Every row comes from one small tree of marks. The marks that hang from a mark follow it in brackets, in alphabetical order. Every link used is in the known rows. Which tree was each row made from?
In the rows, zero is written as 128.
Known rows:
rako[vuso]: [ 58 111 140 110 131 147 125 122 146 143 137 125 109 104 122 125 129 100
  93 124 181 140 133  97  94 139 114 128 151 187  64 111 102 129 127 144
 102 138 136 116 175 134 100 101 110 131 189 133  91 108  78  67 105 113
 159 128 122 136 160  84 128 178 112 157 115 120 149 142 112 121 132 119
 122 116 141]
nutig[lunen[notafot[siduru]] rako[vuso[litil]]]: [116  98 130 118 126 151 157 142 125 144 150 110 106 125 134 122 101 153
 138 114 176 155 127 159 111 150 132 147 140 180 125 107 106 117 132 159
  97 139 144 121 134  85  94 103 148 124 154 126 140 130 105 172 102 122
 134 121 130 137 131 107 150 100 108 142 129 111 124 134 101 122 136 106
 101 130 124]
lunen[notafot[siduru] vuso[litil[nutig] rako]]: [129  78 131 121 111 147 143 130 131 121 165 125 132 123 142 133 129 151
 107  97 193 124 125 142  79 123 139 113 124 142 198 115 141 143 122 126
 104 155 130 122 133  65 117  88 151 115 148 125 132 134 136 138 135 123
  85 116  85 106 128 153 131 104 134 144 149  79 148 146 109 150 136  92
 134 142 126]
vuso[litil rako[nutig[lunen[notafot[siduru]]]]]: [115  63 129 146 138 151 133 146 129 139 158 112 115 134 136 133 121 149
 138  82 155 124 116 109 135 111 139 120 140 211 127 105 134 125 122 157
 101 153 134 118 158  52 101  99 140 115 130 119 132 139 109 149 134  98
  85  95  87 120 128 108 136 150 147 149 127 106 137 156 114 153 118  89
  89 124 116]
lunen[nutig]: [ 59 123 137 149 140 148 111 135 151 131 146 115 118 138 121 127 151 104
 115 124 193 126 128  95 108 115 119 133 123 133  68 115 119 140 129 139
 118 132 135 118 167 131 101 106 105 124 167 130 130 137  94  99 132  96
 148 121  76 125 153 121 128 143 146 142 118 132 129 154 134 139 136 129
 138 111 138]
lunen[notafot nutig[rako[vuso]]]: [ 88 105 139 135 120 146 131 147 143 135 167 110 119 145 101 129 138 117
 124 133 198 154 140 119  96 131 110 134 125  91 124 121  97 127 134 141
 117 146 140 108 146 133  96  82 121 121 165 135 142 135 111 151 113 117
 132 115  87 123 142 146 143 102  97 135 107 109 119 138 140 121 156 130
 121 114 154]
litil[nutig[lunen]]: [ 58 114 141 128 139 149 113 141 129 114 152 113 129 136 147 117 131 121
 144 111 213 130 118 139 131 113 128 140 122 172   5 107 113 135 121 150
 111 116 138 130 161 115  93 139 136 125 157 121 119 150 110  92 112  96
 103 124  92 160 147 101 130 141 144 127 102 175 116 150 113 137 129 110
  95 118 118]
nutig[litil rako]: [ 81 135 153 131 146 143 137 146 129 132 145  87 135 130 152 117 110 133
  98 164 142 159  88 136 113 124 127 141 138 107  42 106 114 119 134 124
  91 107 149 118 141  69  90  90 133 137 166 119 119 121  72 141 118  94
 136 124 111 140 146  91 144 113 148 149 102 129 118 153 133 125 111 116
 125 120 128]
lunen[notafot nutig[rako] vuso[litil]]: [123 114 135 124 116 151 128 141 128 126 172 109 132 149 105 122 155 137
 116 106 190 147 126 123 103 142 114 121 114 105 201 121 110 128 130 112
 119 160 135 115 140 107  98  63 105 115 146 134 142 128 121 161 131 122
 153 115  77 110 128 173 154  60 107 136 128  98 137 141 133 132 159 124
 136 120 150]
sovu[siduru]: [ 50 116 137 134 139 154 135 143 149 123 139 124 106 117 145 127 134 131
 122 123 188 118 137 114  88 133 119 147 143 124  46 109 138 144 122 123
 100 131 130 134 170 114 139 108 118 136 178 132 122 123  85  73 108  92
 101 133  96 124 156 108 115 179 129 162 166 133 131 154 159 135 122 103
 143 131 120]
vuso[rako[nutig]]: [ 76  68 139 134 157 145 125 129 145 132 154 108 111 146 126 136 139 117
 126 124 146 124 121  97 124  93 128 130 139 143  39 112 121 132 126 166
 100 154 134 107 168  98 107  93 118 127 156 122 120 135 105  99 126  99
  88 104  91 138 150 100 138 181 131 153  92 128 128 165 121 136 124 115
  96 113 131]
notafot[siduru]: [ 71 103 135 148 138 148 143 115 154 133 113 120 107 103 164 132 120 125
 102 142 181 122 144 127  79 114 137 141 133 135  62 108 143 141 133 147
 104 118 136 122 157  87 117 116 148 128 181 125 125 133  93 108 124  98
 142 132 107 114 155 102 103 166 163 162 159 119 140 158 122 146 113 108
 162 135 119]
lunen[notafot[siduru] nutig vuso[rako]]: [114  80 120 134 127 153 139 125 146 124 163 131 119 161 112 142 143 148
 111 121 199 116 148 155  77 134 130 129 116 104 224 125 125 149 135 137
 117 154 134 116 133 114 120  89 144 120 155 133 165 139 152 137 127 130
 109 115  74 102 134 170 124  88 104 135 140  81 132 148 114 134 152 122
 151 138 143]
nutig[lunen[vuso] rako]: [ 96 112 128 104 152 148 141 120 123 125 149 103 108 162 119 115 130 138
 157 129 159 150 108 168 123 137 137 164 124 129  58 111  99 127 134 156
  94 143 144 123 140 124 104 111 115 137 157 125 138 130 113 125  92 126
 160 132 128 155 140 116 163  95  96 136 107 150 112 145  87 105 139 134
 107 116 123]
lunen[notafot nutig[litil rako[vuso]]]: [ 90 127 147 137 124 148 128 162 133 140 170 107 138 151 115 124 124 136
 105 137 198 164 123 134 100 148 106 128 132 103 157 118  91 120 135 116
 113 116 147 119 141 115  81  82 137 123 161 130 141 128  99 170 115 110
 128 109  83 130 136 132 144  78 112 131 101 105 120 137 146 127 147 122
 116 117 155]
lunen[notafot[siduru] nutig[litil rako] vuso]: [118 126 135 145 128 150 143 137 135 127 147 116 143 166 127 128 120 168
 114 141 214 149 135 177  84 155 120 133 113  66 228 122 106 135 142 102
 116 110 147 122 125 109  90  85 162 121 159 132 168 139 133 181 120 120
 129 116  88 115 124 159 134  38 111 133 136  99 124 139 127 131 147 122
 149 137 144]
siduru[notafot]: [ 57  86 158 131 120 147 129 142 138 145 153 101 105 111 135 124 158 137
  99 119 150 122 102 112  72 116 137 122 140 175  57 113 129 133 126 147
 110 132 133 122 143 110 126  88 123 128 173 122 115 110 103 145 109 107
 134 131 115 104 165 103 115 160 172 153 142 125 130 163 139 141 111 108
 160 118 125]
nutig[lunen rako]: [ 81 112 131 121 151 146 139 134 129 129 150  92 104 147 132 121 126 134
 156 137 147 148 103 152 130 117 134 163 130 129   4 107 112 124 134 175
  93 136 144 120 143 100 107 116 121 136 155 119 137 136 100 136 100 110
 151 126 123 151 147 102 153 121 118 140 107 156 103 150 105 113 128 125
 107 114 122]
rako[nutig[litil lunen[notafot]] vuso]: [ 79 105 141 123 139 152 111 155 122 153 146 123 131 162 112 120 114 143
 120  96 215 162 135 128 136 163 107 120 153 228 135 108  68 111 130 124
 114  99 148 118 173 135  56 118 152 119 163 133 111 121  90 134  86 101
 122  92 113 164 132  79 130 129  87 128  96 152 130 133 122 121 138 117
  68 111 143]
vuso[litil rako]: [101  89 137 124 131 147 130 145 136 133 165 104 116 100 143 127 136 116
  90 103 115 120  85  77 118 105 137 121 146 196  77 104 147 131 117 152
  90 166 131 120 158  46 120  79  98 126 145 118 105 117  79 112 148 101
 113 112  92 107 147 105 144 175 172 164 124  88 146 161 115 144 112  95
 125 122 117]
lunen[notafot[siduru] nutig vuso[litil]]: [119 104 128 141 108 156 131 135 139 132 153 129 128 136 124 130 147 146
 107  92 226 125 145 125  78 148 120 114 117 149 250 118 129 144 131 105
 126 141 132 123 145 108 106  86 135 109 156 136 144 133 124 151 136 118
 148 117  73  93 127 171 119  83 132 142 168  86 152 140 131 149 149 111
 165 136 138]

Write each row's tree:
[ 97 108 136 139 148 155 120 141 122 141 136 119 134 178 134 124 118 164
 130 102 214 144 136 159 118 152 127 128 131 183 159 108  91 123 133 115
 115  93 146 122 155 119  70 126 165 116 154 131 132 133 113 154 100 100
 121 102 102 143 125 105 122  99 103 126 127 155 129 143 116 134 132 112
 101 120 130] | rako[nutig[litil lunen[notafot[siduru] vuso]]]
[ 79 142 148 151 150 146 121 149 139 128 147  98 140 151 134 117 123 132
 118 153 179 150 107 129 131 120 115 137 123  96  78 113 106 128 133 124
 107 103 147 119 151 101  84  97 127 131 158 124 143 138  86 138 126  93
 141 117  84 139 141 112 147  97 153 139  95 126 114 152 138 137 125 125
 120 118 138] | lunen[nutig[litil rako]]
[112  97 123 114 133 152 156 127 125 131 151 105 107 159 128 127 124 159
 149 127 179 148 131 201  93 144 144 159 120 107 121 114 109 129 139 154
 101 145 144 125 120 112 110 107 151 129 157 126 156 138 133 172  95 131
 142 128 126 133 134 141 146  72  85 130 135 131 112 139  95 116 144 124
 126 128 124] | nutig[lunen[notafot[siduru] vuso] rako]
[ 73 117 144 125 157 152 109 143 123 153 134 128 132 158 117 117 106 134
 127  98 211 161 128 124 153 161 106 126 153 235 100 105  65 115 130 129
 109  95 149 118 182 139  54 130 142 125 166 133 107 123  86  97  86  99
 135 103 119 181 134  57 135 142  92 138  86 160 130 138 107 122 129 114
  57 108 138] | rako[nutig[litil lunen] vuso]
[ 84 139 140 128 158 150 132 155 115 134 152  89 132 154 146 109 109 156
 133 142 147 162  78 173 141 140 134 156 135 153  45 103 101 119 133 141
  88  98 154 131 139  77  85 118 140 139 150 115 136 129  82 160 103 100
 140 116 119 158 138  87 150  88 128 132  99 152 105 148 109 119 115 116
 102 115 118] | nutig[litil lunen rako]
[ 88  79 137 138 152 150 121 159 124 138 171 105 121 168 128 130 123 144
 127 106 151 137 100 136 134 120 135 134 143 177  95 109 107 125 127 151
 100 131 142 118 151  84  90 113 144 126 137 119 130 132 107 153 112  98
  72  90  89 143 135 102 137 135 117 134 100 134 113 157 125 131 123 111
  82 112 127] | vuso[rako[nutig[litil lunen[notafot]]]]
[110  77 132 140 126 149 133 153 124 120 174 111 129 121 156 128 116 145
 128  88 170 121 100 126 126 107 141 124 132 196 105 105 144 136 115 162
 100 142 133 129 146  38 111 109 148 118 130 117 133 146 117 140 139  99
  69 108  81 128 130 116 139 137 170 142 124 106 131 156 108 154 117  80
  98 136 110] | vuso[litil[nutig[lunen[notafot[siduru]]]] rako]
[103  87 133 132 137 157 124 132 125 139 135 123 119 155 125 127 134 151
 148  79 209 137 150 134 121 142 127 125 133 184 152 110 103 126 129 131
 120 130 137 118 163 123  84 116 146 112 150 132 128 137 116 144 110 104
 128 105  99 137 128 121 127 123 111 135 136 147 137 143 116 143 138 110
 104 123 123] | rako[nutig[lunen[notafot[siduru] vuso[litil]]]]
[ 76 105 144 143 146 155 108 161 118 144 151 106 130 165 127 121 127 145
 133  95 189 151 123 137 131 137 123 127 139 181 101 105  94 116 129 123
 115 100 145 122 162 114  68 124 155 119 150 127 119 130  89 162 104  84
 113  92  92 141 135  98 118 122 117 124 117 165 122 146 139 137 128 114
  88 107 130] | rako[nutig[litil lunen[notafot]]]
[109 128 134 109 138 153 139 156 103 134 168  94 134 166 130 113 119 166
 127 123 159 165  90 200 111 162 133 152 132 133 141 111  93 116 137 122
  95 116 152 130 123  99  86 103 146 132 146 122 140 118 107 189  92 121
 135 114 120 146 128 125 154  44  84 118 114 139 111 138 112 108 137 126
 117 118 131] | nutig[litil lunen[notafot vuso] rako]
[108 102 129 103 133 152 142 137 119 131 168  98 108 161 111 123 140 148
 145 122 162 152 115 179 100 144 135 158 122 115 103 115 102 123 136 153
 100 154 143 123 124 118 108  99 126 131 153 126 142 125 118 168  92 128
 151 121 118 138 137 142 155  77  69 125 119 143 110 141 103 105 150 134
 119 116 130] | nutig[lunen[notafot vuso] rako]
[ 86 101 137 136 143 154 122 145 126 154 132 132 132 159 123 123  99 154
 120  98 228 159 146 143 130 170 112 125 151 218 152 107  72 113 133 125
 113  93 149 120 169 128  60 125 170 118 167 132 120 128 100 137  90 103
 113  97 116 159 130  77 122 128  91 133 112 141 133 132 116 132 131 110
  69 121 138] | rako[nutig[litil lunen[notafot[siduru]]] vuso]
[ 93  88 142 132 131 143 122 145 132 116 171 105 136 105 153 124 127 116
 111  99 155 121  91  90 132  94 133 115 132 183  63 106 146 136 112 155
  96 155 130 123 159  43 106  92 115 122 138 117 109 137  99 101 148  96
  69 114  80 129 140 104 147 162 184 155 103 106 138 162 117 156 114  86
 102 126 117] | vuso[litil[nutig] rako]
[130 101 124 117 129 153 156 135 119 130 155 104 111 145 136 122 121 162
 147 113 171 147 117 181 107 147 142 148 122 137 147 109 119 124 134 147
  99 146 142 126 124  89 106  99 146 123 144 125 152 130 123 181 107 125
 150 125 121 129 127 140 149  70 102 136 144 119 123 139  96 121 137 115
 122 132 121] | nutig[lunen[notafot[siduru] vuso[litil]] rako]
[112 129 135 125 138 149 123 121 135 121 145 113 135 149 112 118 140 127
 128 121 186 142 118 110 130 134 114 130 115 115 144 117 107 134 129 118
 111 146 138 116 154 115  97  74  96 123 153 133 139 132 109 114 132 119
 165 127  90 137 132 141 167  90 138 150 111 109 137 146 111 134 142 123
 126 119 138] | lunen[nutig[rako] vuso[litil]]
[116 103 142 106 106 149 129 143 123 119 170 109 138 118 130 122 142 133
 108  95 192 145 115 126  89 131 123 112 123 124 150 115 119 131 123 112
 111 154 131 119 136  89  97  78 121 117 154 132 111 121 117 146 126 119
 126 120  89 116 132 153 146  86 120 135 131 115 143 141 124 137 146 108
 131 124 134] | lunen[notafot vuso[litil[nutig[rako]]]]
[106 121 134 124 136 151 151 154 118 144 151 108 128 147 140 119  85 171
 119 134 183 171 112 194 108 167 130 150 141 159 139 106  91 114 139 138
  93  96 156 130 128  82  82 118 173 130 158 122 147 127  98 184  88 117
 126 115 133 148 127  92 139  79  97 133 118 120 110 133 104 114 127 112
 101 130 129] | nutig[litil lunen[notafot[siduru]] rako[vuso]]
[109 132 141 125 125 151 125 147 125 127 169 109 143 171 111 123 140 148
 106 132 199 157 118 162  94 147 113 129 115  81 198 122  96 130 137 100
 115 128 145 119 131 122  86  78 131 122 154 134 147 124 118 173 116 122
 135 112  82 123 128 164 147  44  91 125 115 113 124 139 134 124 154 130
 139 119 152] | lunen[notafot nutig[litil rako] vuso]
[ 95  86 136 121 128 153 112 146 124 153 148 124 117 137 106 120 124 130
 133  66 209 151 141  92 142 153 110 111 152 252 135 107  82 113 123 134
 113 140 137 116 180 127  64 108 132 113 153 134 106 123  92 123 103 102
 131 100 109 150 131  91 137 154  94 140 110 137 145 132 115 133 139 106
  63 109 135] | rako[nutig[lunen[notafot]] vuso[litil]]
[ 95 124 129 108 153 155 119 143 113 133 163 112 132 165 134 119 122 158
 106 111 151 138  79 170 126 158 138 149 142 200 130 106 105 131 128 133
  90 112 147 138 146  96  96 118 131 136 147 118 131 115 100 118  99 116
 139 111 113 151 134  95 144  97 103 129 109 137 123 148  85 112 124 118
 114 118 122] | nutig[litil lunen[vuso[rako]]]
[116  84 136 104 108 150 127 144 124 119 188 117 135 126 124 130 147 132
  98  84 174 130 107 123  90 125 129 109 127 154 174 116 129 137 118 127
 106 169 128 119 137  81 112  75 119 115 145 127 111 119 122 132 132 121
  87 112  79 110 132 153 144 107 126 136 128  97 145 146 120 141 144 101
 127 127 132] | lunen[notafot vuso[litil[nutig] rako]]
[ 78 140 147 139 149 145 122 142 141 134 145 112 142 150 121 118 112 122
 108 147 195 159 113 119 134 140 107 136 132 121 101 115  88 127 134 125
 106 101 150 118 157 113  75  92 124 130 169 128 137 134  89 119 116 104
 150 119  97 157 140 102 150 103 129 145  80 121 121 143 125 125 132 125
 102 118 144] | lunen[nutig[litil rako[vuso]]]
